Each row comes from the steps of one walk. Every step used is in the known rows, and no mark comes twice. Write the walk behind each row, first mark first.
Known rows:
r-y: [  4.4  -6.5  -3.1  18.3   6.1  -5.3   5.3 -15.7 -11.1   1.0 -10.5 -20.2
  13.1  18.8   9.9  -8.7 -14.3 -16.0  -9.3  -7.8   9.3  13.9]
z-y-u-g: [ 20.5  -1.3 -16.3   1.4   1.7 -14.3  -0.7   2.4  -1.3  20.4   5.1   8.3
 -11.2  16.6  -2.0  26.1  37.3   3.4   6.2  -6.1   0.3  17.7]
u-g: [  4.6 -20.3  -1.5  14.9  -6.0 -29.7  -9.2  -0.4 -25.0   5.1   7.0   5.3
   3.9 -10.9   4.0   7.8  29.2   6.7 -10.0  -0.3   4.4   2.5]
n-y: [-17.2  12.7  -9.3   9.1   1.3 -10.1  -1.1  10.6 -16.5   5.1  -7.2   7.1
   7.8  -0.4  -0.8 -25.1  -4.8  -3.0 -11.3  -2.1   2.2 -13.4]
u-g-r-y-q: [ 16.3 -52.2   5.7  -0.7  -9.6 -32.7 -11.9 -23.6  -1.7 -17.1   9.1   8.3
  17.3   9.5  -1.8  13.2   2.8   2.2  16.5   2.7  -5.9  10.5]
n-y-z: [-23.1  14.8 -17.4  -6.1 -11.1  -2.4   2.1  11.6   3.5  13.2   4.0   4.8
  22.5   1.5  -6.1  -8.5 -12.0   3.3  -4.5  -4.6   1.7 -15.6]
c-d-n: [  1.0  -6.7  23.0  16.3  -3.1  14.6   6.2  -2.5   0.1   5.2  -2.1 -13.1
   2.3  -1.7   9.9  28.1  -3.8  -8.6   2.1   6.9  11.1  -4.6]
r-y-c: [  4.3  -1.0  -3.1  12.1  -6.9  -1.2  -7.5 -23.2  -8.6 -15.6   6.1 -33.3
  -7.2  17.8   2.8 -20.6 -26.6 -16.4  -9.1 -16.2  17.8  10.2]
z-y-q-g-n: [  9.0  18.4   5.6 -12.9  21.5  44.9  11.6   1.1  18.6 -22.0  -0.1   9.6
 -38.9  -4.7   8.8 -26.9  -4.3   8.9   3.6   7.4 -11.3   9.6]
d-n-y: [-26.5  12.0  -0.8  10.9   7.4  -0.3  -4.9  18.7  -7.8  -5.0 -12.7   0.2
   2.4   3.0 -10.1   0.7  -4.0  -3.8 -12.3 -11.1   2.6   2.5]
d-n-y-c: [-26.5  16.0  -3.0   4.5  -4.3   5.8 -17.7  14.4  -3.9 -21.6   4.0 -12.0
 -15.1   6.2 -13.0  -9.6 -19.6  -1.0 -13.6 -16.5   9.6  -2.3]
g-r: [ -3.3 -32.8   3.3   8.1 -23.8 -19.3  -3.8  -5.1  -7.2   7.8  -1.9  -6.7
  25.5  -7.1   3.7   6.3  -9.4   6.7 -10.4  21.0  19.5  -5.3]
d-n-y-u-g-r: [ -2.7 -23.6  -4.2  -8.0 -12.5 -30.2 -15.6  26.5  -1.2   9.8  -4.7   9.8
  26.0  -2.3 -21.6  60.2  23.0  14.4   2.7  10.9  -4.9  10.5]
c-d-n-y: [-11.7  14.5  15.2   8.0   4.3  14.4  -5.0  10.7  -8.3   1.5  -4.0  -3.2
   2.6   5.2   0.0  17.5  -5.7 -11.2  -2.1   0.4  -2.8 -14.0]
y-z: [-12.7  -8.3  -5.5   2.4 -16.2  -4.2   6.6  -2.0  11.0  14.3   5.9  -5.2
  20.7  -2.5   3.0   2.3  -9.8   5.0  -2.5   4.5  14.5  -6.2]
q-y: [  0.2 -11.8   5.1   8.6   4.7 -15.7   7.7 -40.0  -7.5   3.2 -10.1 -11.3
   2.6   5.0   8.2 -14.8   1.2   2.1 -10.2  -8.2  11.3  14.8]
q-g-n-y-c: [ -4.7  34.0  -3.9 -13.2   3.4  35.7 -10.4  19.9 -14.5 -23.8   8.2 -14.0
 -23.3 -21.3  -2.0 -35.6 -20.0   8.9 -23.2   6.9  -6.7  -9.1]
z-y: [ -2.9   5.8 -12.9   8.0   0.5   7.4   0.3  -9.8  -5.0   8.0  -1.5  -6.5
 -16.6  20.0   1.8 -17.5  -0.8  -5.3  -9.7 -10.5   9.7   7.2]
c-y-u: [ 15.0  -1.1 -23.5   6.7   1.4 -14.1  15.6 -16.0  11.5  22.1 -12.5  -7.8
   5.9  -2.6   3.0  -0.7  19.4 -20.0   7.6 -10.0   0.3  -1.5]
g-r-y: [  6.9 -31.7  -4.0  10.2 -16.1 -13.2  -3.5 -18.2 -10.6   1.3  -8.0 -21.8
  28.7  16.1   3.1   8.6 -21.5 -12.0  -7.1   9.2  13.6  13.6]
g-n-y: [-17.1  34.4  -8.2   7.0   6.9  -0.5   1.2  30.7  -5.7  -3.1 -11.6   5.9
  -0.6 -14.8  -7.9 -39.5  -3.3   3.8 -16.7  18.4  -6.9  -1.4]
c-d-n-y-u: [ -3.3  16.6  14.7   3.1   9.3  11.2   7.8  20.0  14.3  17.7  -8.6   0.6
  10.2   4.4  -2.6  41.9   0.8  -6.9  17.4  -1.4  -0.8 -10.1]
n-y-u: [ -5.9  17.3  -8.5   3.8   2.9 -15.9  10.1  17.2   5.7  20.7 -11.4  10.7
  15.0   1.9  -0.6   2.2   5.8  -0.4   7.2  -1.9   1.8  -8.9]
u-g-n-y: [ -7.8  20.7 -10.1   4.9   4.4 -18.7 -12.1  33.1 -19.8  -5.6   1.6  12.6
  -3.9 -18.6 -12.0 -20.0  22.8   8.9 -17.2  17.6 -19.0   5.6]

Which walk is each row?
[ -0.4  -1.8 -30.8  -3.4 -13.6  -4.7   6.7 -19.8  11.3  16.1  -1.9 -12.8
  13.4  -0.7  -2.5 -10.3  -3.2 -18.3  -5.1 -10.4   0.6  -9.5] => c-y-z
[  8.7  -2.7  17.3   8.7 -17.7  10.8 -12.6 -15.3  -4.4   0.5  22.5 -19.5
 -13.2  -5.7  17.7 -11.0 -16.6  -5.0   0.5   3.2  15.6 -23.4] => y-c-d
[  8.4  28.1   4.5  -4.9 -11.9   3.8 -23.0  16.3 -21.1 -13.6  28.7   1.3
 -22.7 -18.3  -6.7 -21.7   8.5   4.9  -8.4  22.5 -17.5 -12.7] => u-g-n-y-c-d
[ 14.6   2.5  -1.0   6.5   2.7 -24.2   8.8  26.2   5.0   9.3  -4.4   9.4
   2.7 -24.4  -3.7  16.0  38.1  14.5  -1.3  25.6  -3.2  19.1] => y-u-g-n
[  0.7   6.5  31.5 -14.4  19.7  39.7   4.1   2.5   6.5 -15.9   4.1  14.3
  -9.6  -7.7   9.9  19.6 -12.6  -1.8  19.4 -11.8 -16.1 -22.3] => c-d-n-y-q-g
[ -7.1   3.3  -3.7   0.4   5.8 -25.2  -5.4  27.6  -3.2   7.0  -8.1  12.7
   7.1   0.7 -17.3  45.4  32.3   6.8   4.8  -7.8  -8.2  12.6] => d-n-y-u-g
[  6.3 -37.1   8.5   0.8  -9.5 -14.2   1.1 -24.3  15.4 -15.9  -2.1  -0.2
  17.8  14.5   0.7  -2.7 -25.2  -6.5  14.9   4.8   5.4   4.5] => g-r-y-q
[ 13.0   4.8  14.6  -5.4  23.9  30.7  20.5  -4.9  10.5 -28.1 -10.3  -5.0
  -9.4  -4.9  10.9 -16.7 -16.7  -4.3   6.7   3.9 -11.1  15.7] => r-y-q-g-n
[  7.2  -7.3   4.6   6.1   9.9 -18.6  20.6 -30.9  10.2  19.4 -13.0  -9.4
   9.5   7.6   6.0  10.4   8.7   5.9   7.3  -5.4  12.9  18.9] => q-y-u
[ -4.3  11.1 -13.3   3.3  -8.0  14.2 -13.3 -13.4  -4.3  -8.7  15.7 -19.6
 -36.9  22.3   1.0 -31.7 -12.9  -5.9 -14.1 -16.8  15.1   4.9] => z-y-c
[ 22.2 -14.9  -5.0  11.9   4.3 -30.8   6.8  -6.3  -7.2  12.9  -4.3  -8.0
  16.4  14.4   3.6  36.3  23.0  -8.3   8.2  -7.4  -1.2  24.1] => r-y-u-g
[ -6.0  30.6  -4.6  -8.8  15.8  29.0   5.8  25.9 -17.5  -6.3  -9.3  -0.5
  -3.4 -21.1   3.3 -19.9  -5.6   6.1 -23.0  14.8 -14.7  -1.6] => q-g-n-y
[ 16.9   6.1  -4.7 -10.9  20.1  25.8  14.4 -13.8  13.6 -21.4  -4.0   4.8
 -23.3 -27.1   8.8 -35.7   3.0 -10.3   2.1   1.0 -19.7  -2.3] => c-y-q-g-n
[ -6.8  20.8   6.1   1.3 -16.3   9.5 -17.0  -0.5 -10.9  -0.7  22.6 -12.0
 -10.1   0.8   7.1 -22.9 -18.9  -9.1   0.6  -1.9   2.4 -33.5] => n-y-c-d
[  6.5  -1.3   5.9 -13.7  15.3  31.3   8.5 -16.5   7.6 -12.4   3.7  11.5
 -29.5   9.8  17.0 -12.3  -3.3   1.7   8.8 -14.6  -4.0  -3.0] => z-y-q-g
[  1.4   2.4 -13.3   1.8   0.6 -32.3  -2.2  21.4  -9.7  19.9   1.3  19.1
  11.8  -4.3  -5.2  19.5  33.4   5.5   3.2  -1.0  -9.3  -3.3] => n-y-u-g
[ -5.8  35.7  -6.5  -0.1   8.9  -4.6  12.3  37.6  14.6  13.3 -15.1   9.3
   5.4 -14.2 -11.5 -13.1   6.4   5.3  -0.6  20.2  -7.1   2.5] => g-n-y-u
[ -7.5  -7.8  -3.9  -5.4  -6.3  -6.2  11.3 -40.0  12.3  11.2  -0.5 -13.2
  20.8  10.1  -2.4  -1.0  -8.3   6.7  -3.3  -8.8  12.9  13.3] => q-y-z
[-12.9   6.6  27.1  -3.6  10.8  12.5   2.2   4.1  18.9 -13.8   1.8  18.3
  -7.9  -1.0  -1.5   2.3  -8.5  -7.7  25.1  -9.5  -7.6 -22.6] => c-d-n-y-q
[-11.9 -22.6  16.9 -22.6   3.2  21.5  -6.9   6.2   8.1 -20.7  -2.9  16.8
   8.1  -7.5  -6.1  22.8 -16.1  12.6   7.1   0.9  -5.6 -12.0] => d-n-y-q-g-r
[  6.0 -42.3  20.2 -14.0 -10.8   8.8   4.4 -14.4   7.1  -9.8   5.8  11.2
  11.5 -15.5  18.0   9.5 -14.6  14.9   8.4  13.7   5.0 -14.7] => y-q-g-r
[ 18.6  15.8 -12.9  -2.2   6.8  -5.2   3.6  20.6   4.5  12.4   0.4   6.8
 -20.7   0.2 -10.8  11.4  35.9   7.7  -2.0  15.4  -9.7  29.7] => z-y-u-g-n
[ 16.3 -16.9  -3.6 -10.8  13.7  14.2  11.6 -31.3   6.4 -11.0  -1.1   6.3
 -15.0 -12.1  17.0 -19.8   1.7 -15.7   9.7 -20.0 -12.3 -16.4] => c-y-q-g
[ -7.3   3.0   9.7 -13.9  14.2  16.3   6.7   5.0  -2.4 -13.4   0.5  23.6
  -5.9  -9.7  15.3 -17.0  -8.3   5.0   8.4 -10.2 -11.2 -22.6] => n-y-q-g
[ -0.6   1.3   0.9   0.4   9.3   4.1   2.7 -13.0  18.3  -7.6   5.9  15.5
 -28.1  14.9   2.2 -31.4  -4.6  -1.9  14.4 -13.5   2.4  -2.9] => z-y-q
[ -8.3  25.6 -11.6  -1.3  -8.6 -11.7 -27.1  26.7 -17.7 -21.7  21.2   0.8
 -22.3 -18.3 -16.7 -35.2  10.5  14.6 -20.3   9.8 -10.0   0.0] => u-g-n-y-c
[  3.9 -20.7  -8.9 -11.0 -18.9 -38.9 -13.1  18.4  -8.5  21.4   2.4  16.2
  30.7  -6.6 -12.1  32.7  23.6  15.1   4.7  17.1  -8.2  -5.3] => n-y-u-g-r
[  4.0  12.3   9.9   1.6  -2.8  37.3 -17.2 -15.2   6.3 -10.8  18.5 -25.8
 -38.8  26.5  -3.2   7.0 -19.6 -13.2  -2.2 -12.2  12.2   2.4] => z-y-c-d-n
[ 23.4 -45.1   1.5  -8.8 -14.8 -42.7  -4.5 -32.7   1.2  19.2   0.6  -2.6
  28.4   1.1  -3.5  44.2  28.6  20.7   4.9  13.4   4.3  24.2] => q-y-u-g-r
[  7.6   9.6 -12.3   2.4   3.2   3.0  12.8   0.8  11.8  21.4  -5.9  -3.1
 -10.7  21.1   2.1   9.4   9.4  -3.9   6.0  -7.1  10.4  12.7] => z-y-u
[-18.6  16.4   3.8  -8.2  -5.7  22.2   1.0  12.0  14.7  10.7   5.4  -5.8
  17.9   4.0 -10.2  32.0 -15.6  -4.3   7.7  -2.6  -4.2 -16.2] => c-d-n-y-z
[-26.6   5.6  11.7   2.3  11.9  -1.7  -0.2  14.3  16.0 -20.1  -7.1  23.6
  -9.2   1.0 -10.3 -12.2  -7.7   0.9  14.7 -16.7  -2.7  -8.0] => d-n-y-q
[ 16.6 -34.3   2.1  -5.4  -5.5  15.0   0.6 -22.9 -22.3  -4.0  -8.5 -25.0
  27.6   9.0  13.4  25.7 -23.4  -5.0 -13.1   5.7   7.2  11.9] => q-g-r-y
